Each row was made from one small tree. The marks that hang from a mark follow it in brackets, in alphabetical order. Every link used is in the known rows. Write each row's tree.
Known rows
mome[loke[lusa[rilo]] movudid[nuvuf]]: [-26  10  21   2  15   6   7  -3 -32  25 -20  37  -4  -2   3  25 -41  17
  21  23]
rilo[beva[loke[lusa nuvuf]]]: [ 21  15 -12 -14  17   1 -32  17  29 -28 -24 -21  27 -13  23  -4  19 -36
 -17  21]
mome[movudid]: [-24  28 -26   8  12  19   0  -8  -5  23  47   7 -26   5  -3  -2 -23  -1
  29  12]
nuvuf[movudid]: [ 18  11 -25 -10  -4  18  20   1 -10   4  20  36 -13 -23  -7  -7 -15  12
  20 -18]
rilo[beva lusa[loke[nuvuf]]]: [-20 -25 -23  -3  15  40 -10 -26  17  14 -29  28  -6  28  11   0  45 -16
 -12   1]
beva[loke rilo]: [ 31  -4  27 -18 -54   0 -18   3 -14  41  66 -42  15  16 -15   1 -15  -9
 -17 -14]
movudid[nuvuf]: [ 15  16 -17  -8 -16  43  26  10 -14  44  24  17  12  22  -7 -21 -10   2
 -32  16]
rilo[beva]: [ -4  17 -31 -22  25  41 -11 -11  10  35  29  13  -6  29  14 -23  20 -15
  -3  -2]
rilo[lusa]: [ -1   2 -24 -34  -7  30  -9  -7 -30  20  36  21  -8  12 -23 -11   2 -23
   1  16]
loke[beva lusa nuvuf[movudid]]: [ 21  37 -20  14  36 -42  13  31  19 -94 -48  -2   8 -61  -1  -9  -2  -5
   7  28]
beva[loke rilo[lusa]]: [ 24 -11  30 -34 -53  -4 -30   4 -32  43  56 -25  16  18 -24  12 -10 -30
 -14   9]
rilo[beva[loke]]: [ 28  15 -13 -31 -13  26 -24   2  18  48  24  -1   5  32  16  -2   6 -16
 -17   5]
mome[loke[lusa] movudid]: [-19  34  -5  -1  22   5 -29  -2 -16  -5   4   9 -37 -21   0  12 -20   3
  56  21]
beva[loke[nuvuf[movudid]] rilo[lusa]]: [ 35 -18  20  -9 -42 -33   0  18 -11  -5  -2  -3  16 -28  -6  22  -6 -23
   4  -1]
mome[loke[beva[rilo]] movudid[nuvuf]]: [ -5  50  35  32 -10 -23   4  23   1  52  11 -14 -13  25  13   7 -16  30
  10  38]
beva[loke[lusa nuvuf] rilo]: [ 24  -6  30  -2 -23 -23 -30  15  -4 -33  13 -69  35 -28  -9  -2  -4 -33
 -18   3]
mome[loke movudid]: [-22  26 -15   1   0  15 -12  -6 -10  41  24  20 -55   5   9   5 -21  24
  57   4]
rilo[lusa[loke]]: [ -9 -22  -8 -18 -23  44  -4 -30 -29  31  21  29 -17  26 -30   9   5  -6
  -6  -6]
mome[loke movudid[nuvuf]]: [ -9  35  -7  12 -10  23  10  10 -13  69   7  34 -33  18  16   9 -21  29
  26  30]
rilo[beva lusa[loke[nuvuf[movudid]]]]: [-10 -20 -18   6  18  26   9 -12  19  -2 -56  61  -9  -2  20  17  35  -3
   3  -8]
beva[rilo]: [  1  -3   4 -10 -17  17  -8 -11 -22  28  67 -28   3  12 -16 -22   3  -9
  -2 -23]
lusa[loke[beva nuvuf[movudid]] rilo]: [ -5 -26   4  22   6 -23  49  -7  17 -38 -49  32  -1 -13  -4  15 -19  45
 -10 -27]
beva[loke[lusa nuvuf[movudid]] rilo]: [ 41  -6  31   8 -22 -41  -9  27  -4 -49 -13 -33  30 -60  -1  15 -11 -22
   3  -9]
beva[rilo[lusa[loke]]]: [ -9 -36  27  -4 -32  30 -13 -31 -34  46  43   0  -4  27 -29  11  13  -7
  -7 -20]

Which tree is each row?
[ 14  -8  22  45 -11 -31  26   8  20 -26 -20 -15   1 -20   1   6   8  31
  -6 -23]
lusa[loke[beva[rilo] nuvuf[movudid]]]
[ 36  18  -7 -10  17 -15 -11  23  32 -42 -52  12  22 -42  27  14  12 -26
   2  14]
rilo[beva[loke[lusa nuvuf[movudid]]]]
[-22  -6  -7 -33  47  24 -17 -20 -10 -10  -1  20  27  10   3  -8   4 -25
 -11 -10]
loke[lusa[rilo[beva]]]
[  2 -22  -8 -25   6  -1   1  -1  21  18  -9  -2  27  25  24   0  -1 -11
 -29  -8]
lusa[rilo[beva[loke[nuvuf]]]]
[  3   7  -6   5  41 -47  28  19   4 -95 -58  12  23 -52  -6   0 -19   1
  -3   6]
loke[beva lusa[rilo] nuvuf[movudid]]
[  5  16  12 -16  -4 -14 -17   4 -21   6  35 -28  10  22 -23 -12   7 -24
 -11  21]
loke[beva[rilo[lusa]]]
[-17 -24  -3  13   5 -10  35 -13  14 -23 -22   2   1  20  -7  -2 -11  30
 -32 -15]
lusa[loke[beva nuvuf] rilo]
[ -4 -10  15  34 -12 -14   9  -3  18 -12   7 -45   3  10  -5 -11  17  19
 -23 -13]
lusa[loke[beva[rilo] nuvuf]]
[  2  -4  26  20 -18   1  -1 -15   1  18  37 -34  -3  28 -18  -2   4  20
 -21 -16]
lusa[loke[beva[rilo]]]
[ 22 -10  16  -2 -41 -14 -11  14   4  16  36 -55  19  -2  -1  -8  -5 -13
 -21  -9]
beva[loke[nuvuf] rilo]
[ -2   8 -21 -13  14   6 -19  10  -6 -34 -27  -5 -19 -33   4 -18   6  -3
  30   7]
mome[loke[lusa nuvuf]]
[-10 -13 -14  -8  59  -3  14  -8  12 -53 -60  37  30 -38  20   1   3 -18
   4 -19]
loke[lusa[rilo[beva]] nuvuf[movudid]]
[ 13  11   8  12   7 -46  10  25   2 -41 -19  -3   9 -30  -3   1  10 -13
   5  14]
loke[beva[rilo[lusa]] nuvuf[movudid]]
[-26 -38  -1 -14  12  50   8 -46   5  46   7  36   4  49   6   7   6  16
 -20 -43]
lusa[loke rilo[beva]]
[-22  35  12  37  15 -44 -11  20  20  -2   1 -37 -34  -7  24  -3  -2  22
  39  17]
mome[loke[beva[rilo] nuvuf] movudid]
[ 20 -20  23 -18 -43 -19 -23  11 -12  13  21 -39  20   3 -12   4   4 -32
 -15  12]
beva[loke[nuvuf] rilo[lusa]]
[ -1  11   4  -1   5 -30 -10  15  -3 -23   7 -37  13   5 -11 -17  16 -24
 -13  25]
loke[beva[rilo[lusa]] nuvuf]
[-16 -44  13  12 -26  15  -5 -21 -13  11  10 -13   3  11 -17   1  23 -11
  -8 -19]
beva[rilo[lusa[loke[nuvuf]]]]
[-16 -14 -11 -18   6  56 -21 -31   0  45   2  43 -10  47   1  10  32 -16
 -11   0]
rilo[beva lusa[loke]]
[-10 -19  10  -4  -4   4  24 -23  -5  11  10  10  -1  36 -20   8 -20  32
 -30 -17]
lusa[loke[beva] rilo]
[  8  23  10  15  25 -37 -14  21   7 -68  -2 -63  27 -28  -6 -27  13 -25
 -13  19]
loke[beva[rilo] lusa nuvuf]
[-36 -46 -13   3  24  33  16 -36  18  15 -22  22  12  34  17  -4  19  12
 -24 -34]
lusa[loke[nuvuf] rilo[beva]]
[ -3  61   3  19   1  -8  12  26   6  43  -9  22 -29  21  17   4 -23  37
  11  53]
mome[loke[beva] movudid[nuvuf]]
[ -4 -22  -1  -9  20 -20  16   5 -17 -54 -61  39  -6 -55   3  12 -19  16
  37 -25]
mome[loke[lusa[rilo] nuvuf[movudid]]]
[  5 -21 -18  25 -11  16  35 -11  10 -15 -23  33 -19 -27  -1   5   2  29
   9 -31]
lusa[loke[nuvuf[movudid]]]
[  4  15   0  18   6 -29   3  16  17 -26  19 -57  12   1   0 -29  10  -4
 -16   6]
loke[beva[rilo] nuvuf]
[-27 -56  -9   6  -5  22  32 -33  -3   1  -3  15   0  14 -12  -6 -11  24
 -19 -40]
lusa[loke[nuvuf] rilo]
[ 17   2 -27  -1  -4   0  16  14   3 -10 -34  40 -34 -35  14  -6  -4  29
  47 -17]
mome[loke[nuvuf[movudid]]]
[-18  48 -22  26  26 -31  -3  24  29 -14 -22  -7 -47  -7  24  -7 -12  29
  43  35]
mome[loke[beva nuvuf] movudid]
